What can hang from each mark:
J: L S
Y: F P
K: P S
F: G Y
L: E J
P: K Y
G: F Z
S: H J K N
N: S
H: S

Every row comes from one small tree of marks. The marks that hang from a mark follow it in brackets, in alphabetical order. Every link used is in the known rows. Which tree was each row made from?
Known rows:
N{S{H J{L{E}} K{P}}}: [ 0.768  5.187 -3.402  3.003 -4.852 -2.414 -2.580 -0.973  0.594  1.421
  1.608  2.506  3.098 -3.197  0.286 -0.163  0.165  0.745  4.860 -1.797
  1.754 -2.466 -1.671 -1.566 -4.365 -2.089]
K{S}: [-0.133  0.028  0.189  0.957 -1.616 -3.589  1.953  0.233 -2.097  0.255
 -0.197 -1.372 -1.799  0.777  0.471  0.272  0.852  1.584  1.110  0.291
 -0.251 -1.257 -0.241 -2.035 -0.668 -0.796]
Y{F{G} P}: [-0.844 -0.074 -0.331  0.205 -1.003  2.029 -0.421  4.701 -1.008  0.709
 -0.469 -2.907 -0.587  0.807  3.644  0.451 -1.887  2.234  2.657  2.482
  2.839 -1.117  4.604 -1.933  2.625  0.658]
J{L{E}}: [-1.527  1.912 -0.606  3.511 -0.949 -1.572  0.811  2.519  0.503  1.335
  1.271 -0.720 -0.267 -1.363  0.473 -1.716  0.786 -0.730  0.914 -1.151
  1.508 -1.602  0.092 -2.347 -1.776  0.795]
H{S{J{L} N}}: [ 0.738  3.198 -2.010  2.162 -1.144  0.750 -0.866  0.349 -1.295  0.753
  1.115  1.661  2.088 -0.735  0.759 -1.649  0.457 -0.769  2.627 -1.376
 -1.695 -3.873 -2.644 -0.528 -0.014  0.509]
Y{F{G{Z}} P{K{S{H}}}}: [ 1.296  2.299 -0.964  2.279 -3.594 -1.564  1.886  2.948 -3.341  1.142
 -0.044 -2.566 -0.059 -0.121  1.498  0.542 -0.302  4.054  3.918  3.005
  4.257 -0.865  3.114 -3.138  2.736 -0.970]
P{K{S}}: [ 1.776  0.795 -1.361  1.616 -3.556 -4.295  1.790  0.743 -1.965  0.016
 -0.646 -2.336 -0.972  0.082  0.094  0.582  1.505  1.158  1.741  0.780
 -0.461  0.655 -0.310 -3.501 -0.728 -1.481]
P{Y}: [-0.278  2.494 -2.154  1.340  0.057 -1.675  0.188  1.173 -0.086  0.475
 -0.196 -0.810 -0.365 -0.965 -0.419 -0.437  1.474  0.246  0.261 -0.492
  0.919  0.941  1.942 -2.048 -0.944  0.838]
F{G{Z} Y{P{K}}}: [ 1.384  1.983 -2.076  2.004 -1.863  0.295  1.762  2.977  0.147 -1.375
 -1.226 -2.323  0.083  1.666 -2.451  0.561  1.575 -1.251  2.494  1.645
  4.227  0.856  4.035 -2.299  2.681  0.943]
J{L}: [-0.389  1.370 -1.209  1.307 -0.402 -1.534  1.214  1.277 -0.468 -0.574
  0.925 -0.326  0.316 -0.948  0.218 -0.169  1.144 -0.311  0.996 -0.471
 -0.089 -1.146 -0.374 -2.556  1.036  1.118]
J{L{E} S{H K N}}: [-1.131  5.574 -1.415  2.489 -1.221 -2.657 -1.426 -0.329 -0.070  1.950
  3.084  2.407  1.588 -1.977  0.297 -4.048 -0.905 -0.501  3.731 -2.139
  1.733 -2.209 -4.174 -1.819 -4.198 -0.883]
G{F}: [ 0.025  1.246 -2.505  1.157 -1.572 -0.490  1.951  1.150 -0.386  1.392
  1.006  0.117  1.114  0.425  0.291  0.718  1.973  1.216  0.187  0.485
  0.037 -0.399 -0.317 -3.129  1.233  0.536]
Y{F{G} P{K{S}}}: [ 1.690 -0.488 -0.294  0.881 -4.055 -1.515  0.183  4.505 -2.389  0.237
 -1.472 -4.012 -1.300  1.062  3.222  0.869 -1.258  3.078  4.084  2.906
  2.052  0.326  3.831 -3.807  1.852 -0.844]
L{E J{S{H K N}}}: [-2.344  6.882 -2.112  2.674 -2.855 -1.695 -1.448 -0.148  1.800  4.422
  3.095  1.031  1.579 -2.023  0.552 -4.009 -0.762  0.909  2.693 -2.032
  1.492 -1.746 -1.467 -0.398 -5.255 -1.469]
F{G Y{P{K{S}}}}: [ 1.893 -0.578 -0.661  1.676 -2.689 -2.681  0.767  2.268 -1.301 -1.010
 -2.388 -2.193 -2.148  3.154 -0.531  0.490  0.336 -0.983  4.427  1.112
  1.268  0.882  3.121 -3.420  0.537 -1.157]
L{E J{S{K{P} N}}}: [-0.941  5.092 -1.346  1.704 -4.823 -3.230 -1.981  0.743  2.067  1.623
  1.450 -0.624  0.215 -1.274 -0.497 -2.133 -1.505  1.245  2.699 -0.254
  1.330 -1.420  0.115  0.284 -6.152 -0.673]
P{K{S{H J}} Y}: [ 3.859  4.286 -3.741  2.998 -4.082 -3.992 -0.200 -0.198 -1.661  2.550
 -0.044 -0.457  0.652 -1.663 -1.190 -1.531  3.013  1.882  3.226 -0.808
 -0.479  1.992 -0.530 -3.544 -3.276 -2.736]
L{E J{S{H}}}: [-2.595  4.745 -1.550  3.478 -1.957 -1.348 -0.159  1.066  2.205  4.502
  2.531  0.248 -0.308 -2.168  0.571 -3.059  1.810  1.620  2.573 -0.515
  0.640 -1.118  0.258 -2.251 -3.644  0.214]
F{G{Z} Y}: [-0.305  1.407 -1.053  1.417  0.983  0.797  3.088  1.740 -0.141 -1.387
  0.450 -1.754 -0.699  2.660 -3.372  1.015  1.841 -2.162  0.736  0.071
  3.601 -0.002  1.712 -0.336  0.659  1.849]
P{K{S{H}} Y}: [ 2.064  3.382 -2.675  3.220 -2.348 -5.477  0.764 -0.376 -2.161  1.515
 -0.409 -0.052 -0.464 -1.351 -0.572 -0.624  1.914  1.438  2.467 -0.305
  0.204  1.893  0.435 -4.154 -2.266 -2.238]
Y{F}: [-0.208  1.115 -0.377 -0.307 -0.677  0.005  0.178  2.848 -1.213  2.114
 -0.309 -2.766  0.060 -1.143  2.260 -0.134 -0.371  1.864  1.091  1.270
  1.683 -0.397  1.481 -1.942  1.244  0.826]
L{J{S{K}}}: [-0.731  4.482 -2.420 -0.821 -3.037 -2.179  0.161  0.674  2.935  0.945
  2.339 -1.293  0.426 -1.425 -0.371 -0.599  1.991  1.198  2.632  0.086
  0.020 -0.189 -0.991 -2.342 -0.774  1.305]
N{S{H K}}: [-1.465  4.166 -3.456  0.384 -1.604 -1.300 -0.721 -2.069 -0.475  1.094
  1.520  2.111  2.752 -1.522  1.749  1.401  0.317  0.736  2.703 -1.141
  1.422 -1.604 -1.097 -1.838 -0.176 -1.706]
S{J{L} N}: [ 1.490  2.935 -1.578  1.357 -2.059  0.592 -0.327  0.515 -1.131  0.537
  0.998  0.075  2.406 -1.064 -0.091 -2.254  0.015 -0.235  0.802 -2.024
 -0.620 -1.499 -2.013 -0.028 -1.033 -0.259]
P{K{S{H J{L} N}} Y}: [ 4.377  5.139 -2.976  3.545 -3.981 -4.289 -0.547 -0.950 -2.856  1.703
  0.221  1.188  1.867 -2.185 -1.228 -3.114  1.151  0.783  3.003 -2.542
 -1.033  1.077 -2.154 -2.404 -3.303 -2.287]
K{S{H}}: [-0.745  1.450 -0.472  2.194 -1.025 -3.656  1.710 -0.987 -2.688  1.632
  0.722  0.494 -1.002  0.330  0.864 -0.358  0.507  1.980  2.004  0.056
 -0.147 -1.769 -0.925 -2.330 -1.022 -2.321]

Which tree is each row?
[ 2.265  3.690 -2.576  0.175 -4.444 -1.116 -1.865 -0.395 -0.847 -0.215
  0.282 -0.452  2.369 -0.192 -0.757 -0.369 -1.693  0.945  2.078 -0.127
  0.803 -1.344 -1.110  1.139 -3.740 -3.221]
S{J K{P} N}
[-0.703 -0.241 -0.809  1.140  0.251  0.995  0.119  2.521  0.167 -0.621
 -1.508 -1.041 -1.222  3.057 -0.014  0.003 -0.320 -1.732  3.098  0.776
  2.196 -0.524  3.982 -1.638  1.448  0.181]
F{G Y{P}}
[-0.093  4.173 -2.158  4.471 -1.992 -0.207 -0.127  1.551  0.320  3.760
  2.274  0.829  1.605 -2.415  0.142 -3.363  1.569  0.203  2.524 -1.774
  1.111 -1.864 -1.652 -2.155 -3.356 -1.387]
S{H J{L{E}}}
[-1.392  4.205 -2.081  1.357 -1.483 -1.432  0.416 -0.335  1.378  2.711
  2.219  0.633  0.329 -1.663  0.344 -1.505  2.134  2.005  2.520  0.356
 -0.875 -0.750 -0.311 -2.455 -0.826  0.522]
L{J{S{H}}}
[ 2.656  0.967 -1.435  1.160 -2.662 -2.946  0.433  3.828 -2.260  0.213
 -0.739 -3.891 -1.661  0.586  0.791  0.889  0.331  1.676  3.000  0.718
  1.679  3.107  2.941 -3.625 -1.364  0.512]
P{K{S} Y{F{G}}}
[-0.867  1.236 -0.668  1.464  0.135  1.128  2.127  2.374 -0.005 -1.178
 -0.875 -1.508 -0.699  2.504 -1.895  0.536  0.912 -1.183  1.868  1.219
  4.220 -1.234  3.879 -0.876  2.749  1.679]
F{G{Z} Y{P}}
[-0.131  4.736 -1.736  4.668 -2.008  0.352 -0.938  0.480 -0.872  3.819
  2.114  1.437  2.612 -1.917  0.358 -4.593 -0.465 -0.158  1.770 -2.975
  1.006 -2.564 -2.045 -0.010 -4.308 -2.176]
S{H J{L{E}} N}
[ 0.354  0.912 -1.579  0.720 -1.496 -0.609  0.495  1.335  0.090  2.046
 -2.019  0.757  0.491  1.002 -0.213 -0.455  1.533 -0.213  2.308  0.874
  1.138 -0.817  2.190 -3.574  3.219  0.729]
G{F{Y{P}}}
[ 1.174  2.193 -1.708  1.127 -3.047  1.356  1.355  5.167 -1.134 -0.013
 -0.417 -4.183  0.861 -0.424  1.368  1.081 -0.099  2.611  2.284  3.260
  4.981  0.283  4.636 -2.575  3.745  1.433]
Y{F{G{Z}} P{K}}
[ 1.521 -0.370  0.239  0.735 -1.998 -3.895 -0.180  2.854 -2.686 -1.056
 -1.200 -2.739 -3.082  1.498  0.545  1.832 -1.481  2.591  3.156  1.787
  1.665  0.913  4.002 -1.825 -2.482  0.397]
K{P{Y{F{G}}} S}
[ 3.633  1.691 -2.090  1.480 -5.054 -2.808  0.879  0.983 -1.489  0.997
 -0.298 -2.707  0.139 -0.448 -0.534 -0.221  2.533  1.612  2.394  0.274
 -1.043  0.873 -1.333 -2.938 -1.694 -1.975]
P{K{S{J}}}
[ 2.282  3.640 -2.070  2.699 -2.233 -2.971  2.179  2.370 -3.094  1.049
  0.812 -2.611 -0.341 -0.560 -0.845  0.528  1.254  2.958  2.720  1.014
  4.039  2.038  2.287 -3.251 -0.475  0.329]
P{K{S{H}} Y{F{G{Z}}}}
[-0.817  4.626 -2.554  1.392 -1.033 -1.124 -0.565 -1.452 -1.452  1.711
  1.900  1.510  2.608 -0.446  0.919 -1.475 -1.977  0.226  1.428 -1.562
  1.672 -1.689 -1.854 -0.126 -1.936 -3.509]
S{H K N}
[ 4.692  3.881 -2.364  2.464 -4.420 -4.046 -0.395  0.228 -2.231  0.355
 -0.546 -0.774  1.246 -1.758 -1.543 -2.355  1.395  0.337  2.073 -2.425
 -1.136  1.444 -1.478 -2.068 -2.936 -0.748]
P{K{S{J{L} N}} Y}
[-0.409  4.848 -2.083 -0.086 -1.038 -1.796 -1.183 -1.765 -1.058  1.055
  2.273  1.923  1.778 -0.639  0.508 -2.186 -0.771  0.579  3.106 -0.604
  0.697 -1.280 -3.763 -1.152 -2.325 -1.874]
J{S{H K N}}
[ 3.177  3.615 -0.717  1.474 -3.684 -3.678 -2.321 -0.297 -4.162  3.272
 -1.535 -0.251  0.510 -1.466  0.486 -2.148 -2.099  3.905  3.191  0.064
  0.726 -0.460  0.937  0.149 -4.380 -2.717]
K{P{Y{F}} S{H J N}}
[-0.395  3.697 -1.467  4.222 -1.615  0.695 -1.499  1.664 -0.371  2.788
  1.378  1.223  1.438 -1.460  1.020 -3.151  0.195 -1.256  2.593 -2.222
 -0.281 -4.327 -2.095 -0.330 -2.975  0.202]
H{S{J{L{E}} N}}
[ 1.040  4.258 -2.395  2.455 -1.612  0.348 -0.461 -0.761 -1.739  1.917
  1.808  1.906  3.186 -1.393  0.250 -2.892 -0.142  0.196  1.680 -2.213
 -0.584 -1.974 -2.653 -0.183 -1.468 -1.912]
S{H J{L} N}
[ 0.330  2.816 -1.570  3.382 -2.485 -0.088  0.055  2.749  0.991  2.364
  1.542 -1.255  0.834 -1.914 -0.212 -2.457  1.775 -0.222  1.647 -1.630
  0.838 -1.537 -0.962 -1.803 -2.810  0.341]
S{J{L{E}}}
[-0.690  5.108 -1.901 -0.577 -3.053 -1.650 -0.591 -0.286  1.682  1.220
  2.098 -0.423  1.275 -0.870  0.031 -1.704 -0.104  0.965  1.787 -0.979
 -0.166 -0.685 -1.502 -0.145 -1.857  0.530]
L{J{S{K N}}}
[-2.300  6.236 -2.564  2.488 -2.899 -2.313 -0.550  0.770  3.046  4.242
  3.408  0.251  0.679 -2.558  0.217 -2.798  1.398  1.289  3.560 -1.070
  1.672 -1.150 -0.998 -2.402 -4.164 -0.671]
L{E J{S{H K}}}
[ 1.517  4.593 -4.124  0.314 -4.599 -1.584 -2.332 -2.286 -0.402  0.610
  0.767  1.899  3.442 -1.796  0.384  1.756  0.164  1.939  4.291 -0.148
  0.809 -1.500 -1.117 -0.915 -2.383 -3.023]
N{S{H J K{P}}}
[ 1.375  3.656 -2.332  0.192 -2.203 -1.743  0.453  3.127 -0.489 -1.726
  1.003 -2.949  0.138 -0.277 -1.842  2.461 -0.711  2.116  2.170  1.863
  5.641  1.017  3.647 -0.962 -0.974  1.566]
S{K{P{Y{F{G{Z}}}}}}
[ 4.438  3.425 -2.313  1.411 -4.378 -1.359  1.593  3.868 -1.933  0.759
  0.147 -4.847  0.005 -0.495 -1.843  0.529  2.634  2.716  2.517  0.776
  3.188  2.659  1.798 -2.233 -1.038  1.320]
P{K{S{J}} Y{F{G{Z}}}}
[ 1.108  2.172 -1.207  1.119 -1.088 -0.877  0.974  3.694 -1.384 -1.375
  0.009 -2.998 -0.917 -0.023 -1.427  2.079 -0.101  2.317  1.175  2.300
  4.703  0.957  4.748 -0.664 -0.555  2.487]
K{P{Y{F{G{Z}}}}}
[-0.399  3.636 -3.292  0.549 -2.974 -3.035 -1.549 -2.437 -0.863 -0.440
  0.582  2.370  2.134 -1.347  0.936  2.589 -0.789  1.508  3.463  0.221
  1.399 -1.702 -0.018 -1.541 -1.452 -2.495]
N{S{H K{P}}}
[ 0.645  2.353 -2.468  2.016 -1.224  0.017 -0.193  1.337 -0.028  0.685
  1.230  0.976  1.009 -1.381  0.442 -0.366  2.507 -0.468  3.506 -0.380
 -1.649 -3.177 -2.088 -2.604  0.934  1.429]
H{S{J{L}}}
[ 0.697  4.007 -2.501  2.193 -1.548  1.257 -0.720 -0.914 -1.816  2.897
  1.291  0.935  2.789 -0.570  0.619 -2.651 -0.343  0.935  1.038 -1.427
 -0.021 -1.556 -1.662  0.715 -2.433 -3.148]
S{H J N}
[ 1.971  4.015 -2.897  1.256 -3.484 -2.081 -2.259 -0.308 -0.923 -0.937
  0.995  2.074  2.314 -0.942 -0.270 -0.117 -1.140 -0.339  4.436 -0.495
 -0.778 -3.923 -2.722 -0.432 -1.950 -1.251]
H{S{J{L} K{P} N}}
[-1.185  6.355 -2.689  0.457 -2.444 -1.687 -0.852 -1.522  0.928  2.598
  2.905  1.459  2.196 -1.496  0.294 -2.512 -0.399  1.425  2.671 -1.273
  0.103 -1.319 -2.090 -0.581 -2.336 -1.157]
L{J{S{H K N}}}
